Each row was made from one walk, in order. Every step used is in the known rows, and no mark comes twice. Write each row's walk.
Known rows
B > M > W > V > D: -.14	-.56	-.05	.04	-.02	.07	.07	.04	-.17	-.29	.17	-.02	-.05	.06	.06	.04	.00	.08	.27	-.28	.17	-.21	-.05	.07	-.15	.13	-.16	-.06	.14	-.23	-.01	-.15	-.10	.05
D > N: .02	-.08	.00	-.04	-.09	-.05	.06	-.23	.33	-.11	.03	-.05	-.08	.16	.03	-.58	.30	-.03	-.02	.03	.25	-.25	-.18	-.09	-.02	.29	.27	.07	.04	-.23	.18	.23	.08	.09
B > M > D > N > V: -.06	-.47	.06	.16	.22	-.07	.01	-.13	.14	.04	.14	.09	-.10	.17	.06	-.21	.21	.06	-.04	-.20	.26	-.23	-.08	-.03	-.25	.14	-.15	-.05	.09	-.07	-.01	-.11	-.10	.06
P > W > N > V > D: .18	-.19	-.13	-.17	-.14	.12	-.08	.18	-.25	.23	-.25	.08	.00	.03	-.06	-.03	-.27	.06	.12	-.09	.49	-.15	-.08	.06	.23	-.10	.06	.26	.08	-.39	-.18	.11	.15	.09
N > V > B > M: .10	-.09	-.27	.00	.10	-.10	.07	-.12	-.37	-.11	.13	.03	.13	.02	-.01	.44	-.39	.15	.25	-.11	.26	-.38	-.08	-.14	-.12	-.12	.20	-.23	.03	-.14	-.32	.17	.37	.06
W > P: .15	-.09	.05	-.05	-.18	-.33	.15	-.18	-.21	.14	-.14	.03	.13	-.51	.04	-.43	-.06	.22	.16	-.08	.22	-.04	.00	-.05	.06	.34	.28	.17	.03	-.25	.04	.38	.15	.11
M > W > N > V > D > T: -.17	-.48	-.30	-.11	-.45	-.12	.17	.03	-.35	-.37	-.27	.06	-.01	-.09	-.09	.22	-.11	-.03	.17	-.11	.25	-.30	-.03	.04	.21	-.14	-.09	.57	.07	-.48	-.06	.06	-.22	.10
D > N > V: .06	-.04	-.21	-.01	-.16	-.13	.02	-.27	.19	-.11	.09	-.02	.00	.16	.00	-.25	.14	.01	.01	.02	.45	-.45	-.19	-.07	.00	.17	.21	.25	.02	-.24	-.14	.19	.19	.08
N > V > D: .11	-.25	-.29	-.07	.09	-.20	.14	-.12	-.40	.09	-.05	-.15	.21	.02	.00	.39	-.34	.07	.09	-.18	.32	-.62	-.17	.17	-.02	-.26	.20	.57	-.01	-.44	-.35	.18	.41	.12
B > M > W: -.05	-.47	.03	.03	.01	.05	.09	-.05	-.13	-.43	.02	.02	-.08	.05	.05	-.09	.00	.15	.30	-.22	.13	-.02	.03	.02	-.19	.13	-.07	-.13	.12	-.19	.20	-.02	-.06	.05
P > W > N > V > D > T: .18	-.21	-.20	-.13	-.19	.16	-.08	.24	-.31	.20	-.18	.10	-.03	.06	-.04	-.02	-.15	-.07	.02	-.16	.48	-.13	-.10	.02	.22	-.10	.05	.31	.13	-.44	-.12	.12	.11	.15
P > W > V > B > M: .05	-.19	-.03	-.07	.12	.33	-.13	.28	-.18	.09	.31	-.06	.07	.19	-.02	-.11	-.10	.12	.14	-.10	.34	.04	-.04	-.11	.10	.20	.11	-.58	.17	-.17	-.12	.14	.08	.06
N > V > D > T: .10	-.26	-.40	-.04	.05	-.15	.13	-.08	-.47	.06	.02	-.12	.19	.08	.02	.41	-.19	-.10	-.01	-.28	.31	-.54	-.19	.09	.00	-.24	.22	.66	.01	-.49	-.28	.19	.34	.19
W > N > V > D > T: .07	-.18	-.32	-.12	-.34	-.19	.11	-.11	-.37	.14	-.30	.14	-.03	-.21	-.01	.32	-.19	-.05	.03	-.16	.26	-.43	-.26	.01	.05	-.22	.15	.62	.09	-.42	-.23	.04	.18	.14
D > N > V > B: .02	-.01	-.23	-.01	-.14	-.11	-.02	-.24	.17	-.10	.13	.01	-.02	.16	.00	-.15	.08	-.02	.05	.06	.36	-.46	-.17	-.16	.00	.13	.22	-.06	.00	-.16	-.20	.19	.18	.05
N > V: .12	-.07	-.24	-.08	.06	-.18	.16	-.21	-.34	-.11	.02	-.09	.24	.00	-.05	.31	-.33	.19	.15	-.09	.33	-.39	-.11	-.04	.01	-.03	.29	.37	.00	-.32	-.27	.34	.42	.11
D > T: .05	-.14	-.20	-.02	.00	.02	.17	-.05	-.36	-.14	.13	-.10	.07	.11	.04	-.19	.25	-.17	-.09	-.28	.01	.04	-.13	-.15	-.03	.11	.39	.27	.11	-.39	.35	.39	.09	.28
W > V > N: -.13	-.14	-.13	-.08	.00	.03	.11	-.17	.04	.03	.39	-.15	.10	.03	.01	.14	-.01	.35	.12	-.04	.16	-.47	-.25	-.09	.06	.58	.24	-.16	.12	-.35	-.20	.05	.09	.11
B > M > D > N: -.06	-.48	.14	.11	.25	-.06	-.01	-.14	.20	.04	.12	.06	-.14	.19	.11	-.37	.29	.05	-.06	-.20	.18	-.12	-.08	-.02	-.26	.21	-.13	-.14	.12	-.07	.14	-.11	-.15	.06
B > M: .10	-.25	.07	.02	.16	.03	.09	-.13	-.12	-.14	.07	.02	-.06	.02	.10	-.14	-.02	.15	.21	-.27	.12	-.04	-.09	-.03	-.32	.15	.14	-.19	.09	-.11	.16	.02	.23	.10

Write each row's walk
-.16	-.39	-.05	.07	.23	-.23	.02	-.15	.18	.14	.09	-.04	.04	.25	-.04	-.18	.21	.03	-.26	.09	.26	-.36	-.07	-.07	.08	.09	-.04	.08	.01	-.19	-.09	.15	-.20	.04
M > D > N > V > B
-.13	-.30	-.16	-.04	-.02	-.02	.05	-.04	-.02	.17	.32	-.19	.11	.07	.06	-.02	.14	-.03	-.02	-.12	.21	-.50	-.30	.09	.04	.15	.17	.20	.10	-.36	-.22	.02	.08	.10
W > V > D > N
-.05	-.44	-.10	-.01	-.23	-.02	.06	-.05	-.18	-.37	-.13	.15	-.12	-.08	.01	.11	-.10	.14	.34	-.22	.26	-.16	-.01	-.02	-.14	.04	-.17	.03	.13	-.19	.03	-.13	-.05	.04
B > M > W > N > V
-.15	-.48	-.25	-.12	-.41	-.14	.14	-.01	-.28	-.35	-.34	.04	.00	-.11	-.11	.24	-.23	.08	.22	-.04	.27	-.34	-.04	.09	.23	-.13	-.10	.51	.04	-.45	-.11	.06	-.16	.05
M > W > N > V > D
.02	-.33	-.08	-.07	.02	-.10	.06	-.10	.12	.19	-.08	-.12	-.06	.17	.11	-.33	.15	-.15	-.08	-.15	.18	-.51	-.24	.22	-.01	-.02	.19	.37	-.01	-.42	.01	.06	.09	.10
V > D > N
-.08	-.31	.03	.06	.25	-.02	-.04	-.05	.03	.03	.18	.03	-.15	.17	.06	-.15	.05	.05	.01	-.05	-.02	-.10	-.06	-.18	-.16	.08	.06	-.74	.05	.00	.02	.01	-.08	.01
V > B > M > D > N
.02	-.22	-.29	.07	.15	-.11	.04	-.07	-.38	-.05	.20	.03	.12	.09	-.02	.42	-.21	.06	.07	-.16	.21	-.33	-.05	-.16	-.12	-.13	.11	-.14	.05	-.14	-.29	.13	.17	.11
N > V > B > M > D > T
.04	-.06	-.21	.04	-.12	-.07	-.05	-.20	.21	-.12	.18	.07	-.07	.15	.04	-.16	.09	-.01	.07	.00	.38	-.46	-.16	-.15	-.09	.12	.15	-.16	.02	-.11	-.19	.08	.15	.06
D > N > V > B > M
-.15	-.56	-.07	.06	-.10	.08	.03	.01	.00	-.30	.19	.00	-.09	.11	.08	-.09	.16	.04	.23	-.27	.20	-.27	-.08	.07	-.17	.17	-.19	-.10	.15	-.22	-.03	-.20	-.17	.04
B > M > W > V > D > N
-.15	-.51	.00	.06	.33	-.12	.15	-.04	-.19	.09	.07	-.11	.07	.21	-.03	-.21	.31	-.07	-.36	-.15	-.01	.00	-.04	-.08	.05	.10	.09	.28	.11	-.34	.27	.29	-.27	.18
M > D > T
-.19	-.26	-.08	.07	.11	.05	-.01	-.01	-.01	.08	.48	-.06	.03	.09	.03	.05	.13	.08	.01	-.07	.10	-.22	-.16	-.18	-.08	.25	.06	-.59	.16	-.05	-.21	-.02	-.04	.04
W > V > B > M > D > N
-.03	-.16	-.23	.05	-.30	-.15	-.04	-.16	.16	-.18	.11	.12	-.05	-.02	.02	-.24	.09	.01	.15	.00	.45	-.43	-.08	-.16	-.01	.17	-.01	-.09	.02	-.12	-.24	.06	.01	.03
D > N > V > B > M > W > P
-.26	-.48	-.11	-.06	-.17	.01	.17	.05	-.22	-.48	.14	-.18	.14	.06	-.08	.07	-.02	.17	.21	-.04	.16	-.16	.00	-.01	.21	.19	.01	.13	.12	-.37	.01	.21	-.18	.05
M > W > V
-.16	-.40	-.20	-.11	-.42	-.14	.16	-.05	-.25	-.46	-.29	.06	.01	-.12	-.13	.21	-.21	.13	.26	.00	.26	-.24	-.01	.00	.23	-.03	-.07	.41	.08	-.38	-.04	.14	-.14	.04
M > W > N > V
.20	-.13	-.10	-.13	-.14	.18	-.14	.20	-.21	.14	-.14	.17	-.06	.00	-.05	-.02	-.28	.09	.19	-.09	.47	-.03	-.05	-.08	.13	-.01	.02	-.18	.13	-.21	-.15	.05	.15	.05
P > W > N > V > B > M
-.14	-.50	-.02	.06	-.04	.07	.05	.00	-.15	-.42	.22	.00	-.02	.06	.04	.02	.03	.16	.30	-.25	.16	-.09	.00	-.02	-.15	.22	-.12	-.15	.17	-.17	.06	-.07	-.09	.06
B > M > W > V
.04	-.30	-.08	-.10	.05	.26	-.13	.27	-.03	.23	.24	-.15	.09	.25	-.01	-.29	.02	-.02	.02	-.11	.46	-.18	-.12	.09	.21	.15	.07	.00	.15	-.37	-.14	.10	.05	.09
P > W > V > D > N
.03	-.19	-.03	-.12	.07	.31	-.05	.17	.00	.13	.26	-.12	.08	.22	-.02	-.16	-.07	.25	.11	-.05	.42	-.17	-.10	-.02	.22	.45	.12	-.24	.13	-.37	-.13	.15	.06	.08
P > W > V > N
.11	-.26	-.06	-.07	-.05	.13	-.13	.21	-.18	.21	-.14	.17	-.05	.06	-.08	.00	-.22	.10	.08	-.06	.47	-.04	-.02	-.08	.14	-.03	-.09	-.14	.13	-.23	-.19	.04	.01	.05
P > W > N > V > B > M > D
-.04	-.50	.15	.10	.37	-.07	.03	-.12	-.03	.06	.06	.03	-.06	.12	.08	-.18	.10	.15	-.01	-.23	.10	-.05	-.05	.00	-.26	.14	-.06	-.12	.11	-.10	.17	-.03	-.08	.07
B > M > D
-.04	-.16	-.21	.04	-.21	-.08	-.05	-.16	.19	-.26	.13	.06	-.08	.15	.02	-.11	.10	-.02	.12	.01	.38	-.45	-.11	-.14	-.04	.12	.02	-.11	.02	-.14	-.20	.05	.02	.02
D > N > V > B > M > W
-.06	-.29	-.06	-.03	-.08	.02	.04	.01	-.20	-.25	-.01	.10	-.14	-.02	.03	.07	-.17	.09	.27	-.06	.00	-.04	-.02	-.17	-.07	.02	.05	-.68	.07	-.07	.06	.00	-.06	.02
V > B > M > W > N
.06	-.19	.00	-.09	.09	.28	-.05	.23	-.18	.09	.25	-.15	.15	.19	-.05	-.23	-.08	.15	.11	-.08	.42	.02	-.04	-.02	.19	.23	.16	-.14	.16	-.31	-.05	.26	.12	.10
P > W > V
-.27	-.45	-.14	-.04	-.15	.02	.15	.08	-.25	-.49	.21	-.14	.11	.08	-.09	.14	-.09	.14	.21	.03	.06	-.15	.01	-.06	.24	.14	.03	-.22	.09	-.31	-.05	.20	-.24	.04
M > W > V > B
-.16	-.48	-.06	.05	-.08	.08	.06	-.03	-.03	-.37	.22	.00	-.06	.06	.04	.05	.03	.24	.31	-.22	.15	-.22	-.04	-.03	-.13	.36	-.14	-.25	.14	-.20	-.02	-.17	-.14	.05
B > M > W > V > N
.05	-.15	-.02	-.03	.18	.01	.02	-.06	-.18	-.11	.15	.02	-.07	.06	.06	.02	-.17	.09	.20	-.11	-.06	-.03	-.07	-.18	-.21	.03	.25	-.78	.04	.00	.06	.11	.17	.06
V > B > M
-.06	-.30	-.05	-.01	.07	.02	.05	.01	-.21	-.31	.09	.04	-.08	.05	.05	.06	-.17	.09	.28	-.09	-.05	-.04	.02	-.14	-.10	.04	.08	-.72	.07	-.08	.08	.08	-.01	.04
V > B > M > W
